What can hang from each mark
Z_300: Z_73
Z_632: Z_395
Z_528: Z_175 Z_946
Z_946: Z_126
Z_126: Z_300
Z_175: Z_73 Z_373 Z_528 Z_563 Z_668
Z_73: Z_395
Z_563: Z_269
Z_668: Z_300
Z_395: Z_73
Z_23: Z_175

Each row was made from one small tree. The marks that hang from a mark follow it in brackets, in the order of their numbers. Every link used is in the known rows. Write each row's tree.
Known rows
Z_300[Z_73[Z_395]]: [-27  -5   8 -15   5  27  14  21 -17  10  -6  15  49  18   6 -36  -1   7
  12  -1 -10 -39 -34  -3]
Z_175[Z_73[Z_395] Z_373 Z_528[Z_946] Z_668[Z_300]]: [-21 -25  12 -32  40 -13   5  12 -26  25  13 -10  22 -28  26 -25 -18  31
  18  44  35  -8 -46   4]
Z_126[Z_300[Z_73[Z_395]]]: [-23  -8 -11 -10  10  25  12  14 -24   8 -12  16  25   3   6 -50  -3  13
  15  -6 -21 -35 -42   5]
Z_126[Z_300]: [-17 -10 -19   0   7  34   6   4 -27  15 -19  13  16  -9   7 -49  -7  10
  14  -4 -21 -40 -52   0]
Z_175[Z_73 Z_373 Z_528 Z_563[Z_269] Z_668[Z_300]]: [-10 -24  25 -30  45  -5 -11 -16 -14  25  17 -17   7 -44  42  -9   0  37
  25  59  47  12 -41  17]
Z_395[Z_73]: [ -9   0   0  -2   0  33   5   1  -8  13 -35  14  42   1  -3 -33 -16  -9
  11  -4  -6 -41 -38  -9]
Z_126[Z_300[Z_73]]: [-14 -10 -11  -9  10  29  10   8 -19  12 -17  20  21  -4   9 -45  -2  13
  18  -7 -25 -31 -43   4]
Z_668[Z_300[Z_73]]: [-17  -5 -15  -2   3  38  14  14  -9   7 -11  20  37  10  13 -42  -8  16
  22   5 -17 -26 -50  -7]
Z_668[Z_300]: [-20  -5 -22   8   0  43  10  11 -17  10 -12  13  32   5  10 -46 -14  13
  17   8 -12 -34 -59 -11]
Z_632[Z_395]: [-24  -8   1  -4  -5  35   9  10 -19   0 -27  17  45  13  10 -32 -11  15
   6   5 -10 -44 -62 -10]
Z_175[Z_373]: [-16  -8  -1  -5  14  23  -5   6 -32  21  -8   1  32  -9   5 -29 -12   9
   4  14   3 -41 -57 -12]
Z_175[Z_73 Z_373 Z_528[Z_946[Z_126]] Z_563 Z_668]: [ -4 -28  34 -43  49 -22  -6 -18 -11  35  11 -16  18 -46  27   4 -12  20
  24  58  41  10 -50  14]
Z_946[Z_126[Z_300[Z_73]]]: [-16 -12 -21  -6  12  21  10  -2  -3  24 -19  14  38  -4   3 -43   0  -7
  15   6 -26 -21 -59   8]
Z_946[Z_126[Z_300]]: [-18 -13 -26   1  10  25   7  -4  -8  26 -20  10  34  -8   1 -46  -4  -9
  11   8 -23 -27 -65   5]
Z_23[Z_175[Z_563[Z_269] Z_668]]: [ -5  -7  16  -3  11  27 -14   5 -10  35 -27   1  34   0  21 -26  -7  12
  30  22  12 -21 -38  12]
Z_528[Z_175[Z_563 Z_668[Z_300[Z_73]]] Z_946[Z_126]]: [ -9 -33  18 -18   5   5  -4   2  -1  18 -50  13  33  -8  22 -15 -19  17
  40  18   5 -11 -72 -14]
Z_528[Z_175]: [-16 -23   1  -3   0  32  -7  15 -17  20 -40  17  31  -1  12 -36  -6  13
  17  -1 -11 -48 -58 -21]
Z_175[Z_73[Z_395] Z_528 Z_563]: [-21 -19  20 -23  33   8   3   1 -14  20  22  -4  23 -13  15 -22   1  14
  14  40  17 -16 -33  14]
Z_668[Z_300[Z_73[Z_395]]]: [-26  -3 -14  -2   2  34  17  21 -14   3  -6  16  41  17  11 -47  -9  16
  19   6 -13 -29 -48  -6]
Z_528[Z_175[Z_563] Z_946]: [-10 -34  24  -5  -2  19 -12   9 -22  14 -50  18  26  -1  12 -15 -21  20
  31   4   1 -36 -62 -27]
Z_23[Z_175[Z_528 Z_563 Z_668[Z_300[Z_73]]]]: [ -1 -13   6 -13  26  20  -7   8  -1  30  -8   2  35   0  23 -34  -7  18
  37  33   8   0 -41  21]
Z_528[Z_175[Z_373] Z_946[Z_126]]: [-11 -37   7  -4   5   6 -13  10 -19  26 -52  15  37  -6   5 -23 -21   8
  20  10  -3 -31 -76 -28]

Write each row's tree
[-10 -21  17 -24  14   9 -12   3 -15  11 -27   1  22 -16  27 -20  -8  29
  29  24  15 -20 -65 -10] | Z_528[Z_175[Z_373 Z_563 Z_668[Z_300[Z_73]]]]
[-11 -20  17 -26  19   5 -10   8 -16  30 -29   5  21 -26  24 -20  -5  24
  16  19  12 -36 -55 -13] | Z_528[Z_175[Z_73 Z_373 Z_668]]
[-13 -18   5 -19   9  18  -1  11  -7  24 -33  13  21 -17  27 -29  -5  25
  24  14   2 -34 -54 -11] | Z_528[Z_175[Z_73 Z_668[Z_300]]]
[-15 -40  12  -1  21  19  -9 -11 -15  22 -14   2  23 -13  18 -22  -6  11
  26  26  13  -3 -49   5] | Z_175[Z_528[Z_946[Z_126[Z_300]]] Z_563[Z_269]]
[ -8 -30  14 -20  38   0  -4   5 -25  34   5   5  22 -27  11 -18 -13  19
   9  32  14 -18 -42  -5] | Z_175[Z_73 Z_373 Z_528[Z_946]]
[-10 -11   6 -16  29  12  -3  20  -8  44  -5   2  37  -3  18 -39  -5  12
  22  29   9 -21 -30  19] | Z_23[Z_175[Z_73[Z_395] Z_528 Z_668]]
[-10 -33  18 -21   9   0  -2   5  -3  36 -51  17  32 -17  18 -15 -15  11
  28  12   2 -27 -62 -16] | Z_528[Z_175[Z_73 Z_668] Z_946[Z_126]]
[-15 -33  -4  -4  18  24   3   6 -15  29 -13  10  39  -5   7 -35 -12   1
  16  15  -4 -20 -53  -6] | Z_175[Z_528[Z_946[Z_126]]]
[-10 -35  41 -19   7   7 -12   2 -14  25 -50  14  16 -19  29  -3 -14  30
  34  14  20 -27 -48 -17] | Z_528[Z_175[Z_73 Z_563[Z_269] Z_668] Z_946]
[-19 -26  27 -22  30   3   2   4 -19  20  11   1  23 -11  13 -15  -9  17
  19  36  19 -15 -34   5] | Z_175[Z_73[Z_395] Z_528[Z_946] Z_563]
[-12 -38  27  -7  28  10 -21  -7 -33  19  -5  -7  20 -19  18 -12 -11  23
  19  34  31  -6 -48  -5] | Z_175[Z_373 Z_528[Z_946] Z_563[Z_269]]
[ -3 -25  14   6  17  27 -18   9 -13  35 -24   9  34   6  13 -30 -11  13
  31  23   7 -13 -38   7] | Z_23[Z_175[Z_528[Z_946] Z_563[Z_269]]]
[-16 -34  -1 -14  32   2  -3   9 -27  23  -2   1  35 -12   5 -35 -13   9
  13  25   6 -11 -57  -2] | Z_175[Z_373 Z_528[Z_946[Z_126[Z_300[Z_73[Z_395]]]]]]
[-16 -21  22 -19  16   2 -14   8 -21  16 -18   3  22 -13  14 -19  -5  22
  15  26  12 -35 -55 -12] | Z_528[Z_175[Z_73[Z_395] Z_373 Z_563]]
[-13 -21  19 -19   7  20 -10   2 -13  18 -35   4  24 -13  26 -20  -5  19
  27  14   9 -34 -60 -10] | Z_528[Z_175[Z_563 Z_668]]
[ -5 -31  39 -28  17  -7 -14   1 -21  24 -39   6  16 -26  23   0 -20  30
  30  24  23 -24 -58 -19] | Z_528[Z_175[Z_73 Z_373 Z_563 Z_668] Z_946]
[  0 -15  13 -16  34  10 -19   4 -14  36  -6  -9  32 -12  19 -27 -10  15
  27  40  20  -7 -46  17] | Z_23[Z_175[Z_373 Z_528 Z_563 Z_668]]
[-10 -24  13 -16  35  12 -14  -7 -27  17  14 -12  23 -20  13 -20  -7  16
  14  40  21 -10 -54   3] | Z_175[Z_373 Z_528 Z_563]
[-21 -23  30 -22  11  10 -10   5 -14  21 -30   2  20 -15  30 -17   2  25
  23  20  21 -33 -44  -6] | Z_528[Z_175[Z_73[Z_395] Z_563[Z_269] Z_668]]
[ -7 -21  21 -18  18   7 -16   2 -17  20 -23   7  18 -20  16 -14  -5  22
  17  24   8 -31 -56 -13] | Z_528[Z_175[Z_73 Z_373 Z_563]]
[-19 -26  26 -13  14   5 -19   7 -23  17 -24   3  20 -13  18 -18  -1  25
  16  24  17 -33 -50 -13] | Z_528[Z_175[Z_73[Z_395] Z_373 Z_563[Z_269]]]
[-17 -29  19 -21  11  -5  -5  19 -25  19 -38   9  23 -15  21 -21 -24  32
  26  18  17 -32 -61 -23] | Z_528[Z_175[Z_73[Z_395] Z_373 Z_668[Z_300]] Z_946]
[ -1  -5   8  -1  18  20 -18   7 -18  31 -15   1  35   2   5 -28 -13   9
  22  26   3 -23 -49   5] | Z_23[Z_175[Z_373 Z_563]]
[-14 -28  28 -25  37   6 -18 -14 -25  24   6 -23  18 -34  36 -11  -1  25
  21  44  46  -1 -46  12] | Z_175[Z_373 Z_528 Z_563[Z_269] Z_668]
[-12 -32   5  -9  27  13  -7   8 -34  25  -4   1  30 -14   8 -28 -18  15
  11  22  11 -22 -54 -12] | Z_175[Z_373 Z_528[Z_946]]
[ -7 -31  28 -24  14  -2 -10  11 -22  29 -44  12  21 -24  20 -11 -21  28
  24  14  14 -34 -57 -24] | Z_528[Z_175[Z_73 Z_373 Z_668] Z_946]
[-23 -35  27 -13  28   2  -3  -3 -12  26   2   0  27 -12  17 -14  -2  13
  20  39  24  -5 -33   9] | Z_175[Z_73[Z_395] Z_528[Z_946[Z_126]] Z_563[Z_269]]
[-12  -2   5 -27  28   3   5  -1 -17  27   3  -4  19 -32  26 -20 -12  26
  14  34  21 -22 -51   1] | Z_175[Z_73 Z_373 Z_668[Z_300]]
[-14 -22  -4  -2   4  20   9   4 -14  23 -33  20  37   0   0 -31 -18   0
  21  -1 -18 -26 -58  -9] | Z_528[Z_946[Z_126[Z_300[Z_73]]]]
